Every row comes from one small tree of marks. Brackets hold a mark, then the marks that hang from it, in alphabetical order. Every link used is in the known rows. Which tree was each row made from?
Known rows
(X (G (H S U Z))): [-0.05  0.70 -0.44 -4.08  0.66  0.71  1.14 -1.67 -3.67 -3.01 -1.63  1.63
 -0.18  1.42 -1.34 -2.97 -0.85  0.66  2.04 -1.68 -3.35 -0.86  1.13 -6.84
  2.57 -6.81  5.10]
(S (H U)): [ 1.39 -1.47  1.47 -3.14  0.43 -2.94  1.42 -2.58  1.31 -4.00 -2.10  0.69
  0.76 -0.64 -1.22 -3.11  1.77 -0.96  0.87 -4.28 -3.62 -0.75 -1.26  0.92
  2.19 -6.16  5.39]
(U (H G N (S Z))): [ 2.00 -1.31  3.62 -0.87  0.72 -1.30  1.35 -1.85 -2.72 -0.22  1.14  0.92
  4.72  3.10 -2.33 -2.00  2.67 -0.49  0.15  2.22 -3.54 -0.80 -5.21 -0.11
  2.51 -4.82  4.64]
(U (H G N S Z)): [ 3.21 -0.87  3.14 -2.86  0.81 -0.12  0.18 -1.33 -2.86 -0.19  1.81  1.02
  3.61  3.32 -2.81 -1.45  0.27 -1.85  1.55 -0.82 -3.96 -0.91 -5.67 -1.41
  2.84 -4.87  5.11]
(Z (S (H U))): [ 1.12 -1.69  0.55 -3.60  0.18 -4.38 -0.13 -2.72  2.17 -3.26 -1.63  0.60
  1.42 -0.64 -1.09 -3.57  3.03  0.15  0.65 -5.64 -4.02 -0.80 -1.72 -2.15
  2.55 -6.59  4.95]
(N (H U)): [ 0.18  2.21  1.81 -2.94  0.18  1.52  0.97 -1.83 -0.17 -4.29 -1.59  0.22
  0.88  0.18 -2.45 -3.49  0.03  2.89  1.17 -2.90 -4.28 -0.98 -0.81 -0.07
  1.56 -6.76  6.09]
(U (H (S Z))): [ 1.08 -3.29  1.75 -2.16  0.49 -1.51  1.04 -2.90 -2.60 -0.08 -0.72  0.74
  2.17  1.19 -2.19 -2.81 -0.20  0.99 -0.54  0.47 -3.36 -0.47 -3.27 -3.97
  3.27 -5.58  3.84]
(X (G H)): [-1.76 -1.42 -1.26 -2.05 -0.04  4.12  2.17  0.78 -2.61 -4.07 -3.17  1.73
  1.87  1.07  1.14 -2.79  2.26  2.36 -1.10 -0.97 -3.67 -1.21  4.10 -3.46
  2.44 -5.00  4.20]
(N (H Z)): [ 0.57  1.73  1.21 -3.35 -0.10  2.35 -0.06 -0.62 -0.82 -1.81 -1.11  0.01
  0.53  2.65 -2.48 -3.36 -2.49  3.10  0.90 -2.52 -4.53 -0.76 -0.61 -1.57
  2.12 -5.65  5.70]
(U H): [ 0.72 -4.16  0.83 -2.68  0.31  1.33  1.12 -1.27 -1.41 -2.80 -1.38  0.92
  2.31 -0.49 -1.05 -2.13  0.91  0.81 -1.36 -2.36 -4.02 -0.79 -1.62 -1.01
  3.08 -5.05  4.09]
(G H): [-0.34 -0.84  0.90 -1.76 -0.17  3.78  1.57 -0.53 -1.93 -5.57 -3.61  1.48
  1.40  0.89  0.02 -2.84  1.23  1.86 -1.04 -2.04 -4.96 -1.48  2.87 -0.42
  2.96 -5.47  5.19]
(G (H N S U Z)): [ 2.24  2.38  1.90 -3.72  0.74  0.53 -0.16 -2.87 -2.98 -3.37 -0.81  1.28
 -0.03  2.62 -2.62 -2.96  0.62 -0.97  2.89 -1.98 -4.01 -1.09 -1.68 -3.32
  3.13 -6.08  6.80]
(H Z): [ 0.10 -0.34  0.97 -3.93  0.32  1.57  0.42  0.13 -1.72 -1.75 -1.27  0.94
  0.77  1.72 -1.18 -3.14 -1.53  0.84  1.21 -2.48 -4.30 -0.67 -0.63 -1.61
  2.70 -4.80  4.44]
(Z (S (H N))): [ 1.84 -1.99  0.96 -2.31  0.07 -2.71 -0.49 -1.73  2.24 -1.01 -0.69  0.22
  3.12  2.15 -0.30 -3.07  4.89  0.23 -0.04 -4.53 -3.72 -0.83 -1.71 -1.65
  2.79 -4.40  5.10]
(U (H G (Z S))): [ 1.37 -2.27  1.46 -3.74  0.30 -0.93 -0.05 -0.62 -1.52 -2.32  0.08  1.07
  3.23  1.30 -2.22 -2.28 -0.14 -0.05  0.02 -2.81 -5.00 -1.07 -4.13 -1.47
  2.89 -5.82  4.02]
(X G): [-1.93 -1.65 -1.01 -2.53  0.55  2.82  2.03  1.23 -1.89 -1.85 -1.56  1.19
  2.67  0.64  1.02 -2.72  1.83  2.20 -0.27 -1.33 -3.19 -0.98  2.25 -3.12
  1.90 -4.83  3.63]
(U (H G Z)): [ 1.34 -1.91  2.28 -3.24  0.42  0.62  1.17 -0.24 -2.29 -2.90 -0.27  1.19
  2.70  1.19 -2.16 -1.80 -1.04 -0.54  0.07 -1.48 -4.87 -0.91 -3.52  0.62
  2.65 -5.38  4.24]
(G (H N U (Z S))): [ 1.39  1.57  1.14 -4.19  0.28  0.19 -0.89 -2.33 -1.45 -4.70 -1.31  1.28
  0.30  1.99 -1.98 -3.59  2.86  0.09  1.79 -3.65 -4.72 -1.08 -1.08 -2.89
  3.32 -5.96  6.31]
(X (G (H N S U))): [ 0.02  0.72 -0.16 -2.55  0.78  1.97  1.47 -1.69 -3.07 -3.07 -1.20  1.67
  1.89  1.59 -0.38 -2.64  3.47  0.43  1.27 -0.72 -2.91 -1.29  1.00 -5.04
  2.45 -5.69  5.46]

Which tree is each row?
[ 1.37  1.31  3.30 -2.68  0.83  0.46  0.97 -0.06 -2.74 -1.08  0.27  1.10
  2.96  3.34 -2.10 -2.61 -2.55 -0.55  2.71 -1.03 -4.73 -1.42 -2.36 -1.34
  2.26 -5.87  4.82]
(H G S Z)
[-0.41 -0.02 -0.06 -1.12  0.35  1.66  1.57 -1.00 -3.71 -0.94 -1.32  1.12
  2.34  3.73  0.32 -2.96  3.41  1.82  0.09  1.95 -2.79 -1.06  1.58 -5.46
  2.80 -4.65  4.77]
(X (G (H N (S Z))))
[ 0.60  0.94  0.60 -4.62  0.23 -0.26 -0.25 -2.36 -1.98 -5.38 -2.61  1.50
 -0.63  0.55 -1.97 -3.71  0.18  0.98  1.32 -4.03 -5.13 -0.96  0.01 -3.63
  3.22 -6.93  5.45]
(G (H U (Z S)))
[ 1.99 -1.07  1.18 -3.04  0.30 -4.07 -0.28 -2.95  2.33 -2.52 -0.55  0.38
  2.28  0.70 -1.26 -3.43  5.31 -0.59  1.02 -5.15 -3.65 -0.82 -2.94 -1.45
  2.50 -5.48  5.49]
(Z (S (H N U)))
[ 1.05  3.14  4.28 -1.30  1.14 -2.14  1.52 -2.14 -2.41 -1.81  1.00  1.01
  3.69  2.80 -2.51 -3.43  3.44 -1.19  3.00  2.17 -3.70 -1.10 -4.60  1.20
  1.21 -6.09  5.50]
(H G N (S Z) U)
[ 1.70 -2.53  2.60 -1.60  0.65  0.17  1.63 -1.25 -2.23 -2.24 -0.07  1.22
  4.28  0.96 -1.89 -1.57 -0.03 -0.52  0.03 -0.77 -4.32 -1.32 -3.24 -0.87
  2.64 -6.02  4.27]
(U (H G S))
[ 0.31  2.39  3.85 -1.49  1.19 -2.54  2.01 -2.09 -2.57 -2.89 -0.41  1.09
  2.73  1.28 -2.55 -3.56  0.48 -0.26  2.45  1.72 -4.11 -1.32 -3.13  0.37
  1.48 -7.19  4.89]
(H G (S Z) U)
[ 0.30  0.79  2.11 -3.32  0.42 -0.07  0.02  0.96 -1.24 -2.41 -0.18  1.00
  3.19  2.46 -1.45 -3.11 -0.10  0.53  1.29 -2.66 -5.25 -1.31 -1.90 -0.78
  2.12 -5.71  4.24]
(H G (Z S))
[ 2.50 -0.98  1.61 -3.35  0.11 -1.76  0.14 -1.33  0.87 -0.45 -0.35  0.17
  1.33  3.04 -1.17 -2.83  1.76 -1.25  1.06 -3.60 -3.54 -0.55 -2.50 -0.06
  2.65 -3.71  5.69]
(S (H N Z))
[ 1.28 -1.41  1.99 -1.26 -0.04 -3.20  1.02 -2.15  0.71 -0.27 -1.11 -0.09
  2.09  3.16 -0.57 -3.55  4.36  0.16 -0.42 -0.13 -3.08 -0.28 -1.95  1.30
  2.30 -3.55  5.09]
(S (H N) Z)
[ 0.98  1.93  3.53 -1.95  1.15 -0.64  1.81 -1.68 -1.90 -4.05 -0.18  1.47
  3.34  0.35 -2.33 -2.72  0.21 -0.91  2.81 -1.11 -4.35 -1.51 -2.49  0.47
  1.51 -7.31  5.28]
(H G S U)
[ 1.13  1.85  2.49 -1.56  0.34 -0.35  0.82 -3.38 -2.97 -3.41 -1.53  1.24
  0.94  2.45 -1.90 -3.79  3.17  0.19  1.30  1.01 -3.84 -1.05 -0.95 -2.25
  2.97 -6.15  6.11]
(G (H N (S Z) U))
[ 0.06  0.79  2.21 -2.32  1.00 -2.74  1.09 -3.18 -2.27 -1.76 -0.92  0.76
  0.81  0.63 -2.54 -3.94  0.15  0.66  2.15  0.24 -3.45 -0.72 -2.41 -3.14
  2.28 -6.96  4.97]
(H (S Z) U)
[ 2.13 -0.59  3.03 -0.80  0.28 -0.86  1.61 -0.53  0.95 -2.67 -0.32  0.58
  4.56  2.87 -0.40 -2.39  4.47 -1.41  0.22 -2.17 -3.96 -1.32 -2.04  4.41
  1.65 -4.06  5.55]
(S (H G N))
[-0.28 -0.29 -0.70 -3.31  0.32  2.31  1.08 -0.41 -3.86 -1.70 -1.99  1.50
  0.79  2.86 -0.34 -2.63 -1.04  1.45  1.06 -1.03 -3.61 -1.08  2.09 -7.12
  2.92 -5.57  4.51]
(X (G (H S Z)))
[ 1.14 -1.56  1.71 -1.77  0.15 -3.03  0.68 -0.96  1.82 -2.69 -1.38  0.69
  4.01  1.67 -0.34 -2.92  3.01  0.25 -0.29 -3.99 -4.65 -1.27 -1.31  0.40
  2.14 -5.65  4.69]
(Z (S (H G)))
[ 1.44 -0.08  3.63 -0.40  0.13 -3.22  1.99 -0.93  0.35 -1.30 -0.62  0.32
  3.94  3.92 -0.79 -3.38  4.76 -0.73 -0.17  0.96 -3.52 -0.93 -2.70  4.34
  1.59 -4.02  5.11]
(S (H G N) Z)
[ 1.68  4.52  3.45 -3.10  0.74 -0.40  0.67 -1.91 -1.83 -2.44  0.44  0.45
  1.36  2.73 -4.17 -3.09 -3.11  0.89  3.63 -1.65 -4.66 -1.13 -3.53 -1.03
  1.40 -7.62  6.46]
(N (H G S U Z))
[ 1.11 -2.15  3.03 -1.34  0.46 -1.58  1.78 -2.05 -2.97 -1.18 -0.19  0.97
  3.91  1.98 -2.27 -2.24  0.04  0.08 -0.27  1.68 -4.00 -0.77 -3.92 -0.93
  2.41 -5.90  3.98]
(U (H G (S Z)))
[-0.27  1.15 -0.48 -4.02  0.60  2.37  1.03 -0.60 -3.02 -3.74 -1.39  1.46
  0.32  1.88 -0.65 -2.98  2.65  0.37  1.48 -1.48 -3.31 -0.94  0.95 -3.67
  2.48 -5.13  5.64]
(X (G (H N U Z)))
[ 0.39  2.28  2.90 -4.03  1.16 -0.13  1.25 -0.11 -2.06 -4.81 -0.43  1.27
  1.49  0.66 -2.51 -2.87 -0.86 -1.13  2.76 -2.04 -4.88 -1.05 -2.55  2.15
  1.46 -6.56  5.05]
(H G U Z)
[-1.16  0.46 -0.08 -2.35  0.69  0.01  2.10 -1.92 -3.86 -3.06 -2.55  1.60
  0.63  1.31 -0.62 -3.57  1.52  1.69  0.77  1.11 -3.00 -0.80  1.53 -5.68
  2.33 -6.74  4.59]
(X (G (H (S Z) U)))
[ 0.73  2.75  2.18 -3.06  0.08  0.76 -0.31 -0.05 -0.46 -2.34 -0.26  0.14
  2.79  3.44 -2.52 -3.42 -1.34  3.06  1.11 -2.69 -5.40 -1.27 -1.94 -0.92
  1.67 -6.26  5.34]
(N (H G (Z S)))
[ 1.38  1.49  1.97 -4.81  1.13 -1.56 -0.09 -2.43 -2.38 -1.46 -0.07  1.01
 -0.31  0.80 -3.12 -3.28 -2.50 -0.75  3.94 -2.76 -3.85 -0.58 -3.10 -4.26
  2.52 -6.83  5.39]
(H S U Z)
[ 0.50  2.13  2.30 -4.24  0.72 -1.88  0.12 -0.47 -1.20 -4.00 -0.16  1.03
  2.09  0.83 -2.63 -3.37  0.22 -0.33  2.81 -3.15 -5.03 -1.18 -3.23 -0.37
  1.72 -6.94  4.78]
(H G U (Z S))
[ 2.29 -1.61  2.69 -3.08  0.64 -0.62  0.74 -1.30 -3.12 -1.09  0.52  1.11
  2.93  2.15 -2.88 -1.73 -2.20 -1.05  1.29 -1.22 -4.34 -0.93 -4.57 -2.15
  2.72 -5.97  4.26]
(U (H G S Z))
[ 1.36 -0.11  2.27 -2.19  0.43 -4.77  1.26 -3.27  0.82 -1.93 -0.93  0.10
  1.05  1.64 -1.57 -4.07  4.72 -0.78  0.85 -0.78 -3.01 -0.30 -3.12  1.71
  2.02 -4.77  5.52]
(S (H N U) Z)
[ 2.24  2.45  3.62 -2.48  0.98  0.70  0.26 -0.17 -2.62 -0.10  1.62  0.96
  3.83  4.68 -2.24 -2.39  0.18 -1.35  3.03 -0.34 -4.12 -1.36 -3.85 -0.42
  2.08 -4.56  5.46]
(H G N S Z)
[ 2.45  3.69  4.01 -3.37  1.34 -0.87  0.25 -1.54 -2.43 -1.75  1.91  1.14
  2.63  3.05 -3.38 -2.72  0.48 -2.50  4.42 -0.80 -3.96 -1.13 -4.99 -0.04
  1.69 -5.99  6.18]
(H G N S U Z)
[-1.04 -0.56 -1.10 -3.50  0.13  3.33  1.48  0.63 -3.35 -3.11 -2.64  1.52
  0.73  2.07  0.23 -2.78 -0.01  1.93 -0.15 -1.39 -3.85 -1.10  3.02 -4.63
  2.77 -5.09  4.26]
(X (G (H Z)))
[ 0.76  0.19  3.50 -1.69  0.49 -5.17  2.57 -2.18  0.17 -3.97 -1.76  0.67
  2.08  0.94 -1.79 -3.76  2.39 -1.04  0.74 -0.07 -4.03 -0.78 -2.86  3.94
  1.51 -6.53  4.88]
(S (H G U) Z)
[ 1.66  3.36  1.95 -4.24  0.42 -0.35 -0.43 -2.95 -1.37 -1.62 -0.11  0.04
 -0.30  2.11 -4.05 -3.68 -3.50  1.89  3.23 -2.85 -4.05 -0.72 -2.88 -4.25
  2.22 -7.45  6.39]
(N (H S U Z))
[ 0.81  1.05  1.60 -2.36  0.41  2.65  0.97 -1.97 -1.73 -6.33 -2.26  1.39
  1.12  0.80 -0.99 -2.96  4.08  0.15  0.48 -2.13 -4.43 -1.39  0.56  0.73
  2.67 -5.61  6.22]
(G (H N U))
[ 2.91  1.45  3.28 -3.40  0.71 -3.28  0.86 -1.61  0.56 -3.11  0.35  0.68
  2.15  2.39 -2.25 -2.69  2.38 -3.13  2.48 -3.03 -4.00 -0.85 -4.32  3.46
  1.40 -5.11  6.08]
(S (H G N U Z))
[ 1.30  1.92  1.64 -3.67  0.46  1.78  0.32 -1.69 -2.37 -5.12 -1.58  1.45
 -0.34  1.73 -2.05 -3.28  1.89 -0.49  1.79 -2.42 -4.36 -1.04 -0.57 -0.66
  2.83 -5.53  6.36]
(G (H N U Z))
[ 1.50  2.99  2.84 -3.94  1.06 -1.48 -0.55 -0.54 -0.94 -3.09  1.17  0.87
  2.93  2.12 -2.55 -3.21  2.95 -1.16  3.20 -2.77 -4.73 -1.25 -4.50  0.52
  1.71 -5.76  5.55]
(H G N U (Z S))
[-0.75  0.50 -0.57 -2.60  0.52  3.09  1.57 -0.68 -2.53 -4.84 -1.92  1.61
  1.75  0.82  0.22 -2.71  4.61  0.89  0.38 -1.02 -3.17 -1.17  2.01 -2.31
  2.13 -5.24  5.37]
(X (G (H N U)))
[ 1.17  0.69  2.14 -0.71  0.07  1.17  0.74 -2.29 -2.95 -2.06 -1.71  1.10
  1.98  3.80 -0.97 -3.38  2.73  0.98  0.17  1.35 -3.90 -1.00  0.05 -2.49
  3.28 -4.82  5.66]
(G (H N (S Z)))
[ 0.67  3.01  2.69 -2.75  0.19  2.57  0.85  0.40 -1.18 -2.81 -0.58  0.28
  2.19  3.49 -2.60 -3.02 -2.36  2.47  1.17 -1.31 -5.09 -1.23 -1.41  1.51
  1.51 -5.96  5.75]
(N (H G Z))
[ 2.66  0.22  3.12 -2.37  0.20 -1.53  0.91 -0.24  0.40 -1.53  0.22  0.53
  3.13  3.89 -1.25 -2.55  2.09 -2.07  1.38 -2.39 -4.20 -0.96 -3.08  3.00
  1.93 -4.01  5.51]
(S (H G N Z))
[ 2.34 -1.54  1.97 -3.37  0.48 -0.47 -0.47 -0.53 -1.40 -1.31  1.29  0.86
  4.02  2.85 -2.20 -2.04  2.43 -0.76  0.34 -2.22 -4.50 -0.93 -5.19 -0.88
  2.61 -4.72  4.54]
(U (H G N (Z S)))
[ 1.63  3.37  3.20 -2.47  0.30  1.23  0.51 -0.69 -1.96 -1.05  0.29  0.25
  2.62  4.22 -3.24 -3.00 -3.51  2.04  2.27 -1.05 -4.76 -1.23 -2.34 -1.39
  1.80 -6.44  5.97]
(N (H G S Z))
[ 2.14 -2.92  1.24 -4.13  0.56 -0.60 -0.09 -2.17 -2.71  0.14  0.05  0.92
  1.17  1.45 -2.82 -2.00 -2.58 -0.26  1.03 -2.34 -3.69 -0.51 -3.75 -5.21
  3.51 -5.69  4.30]
(U (H S Z))
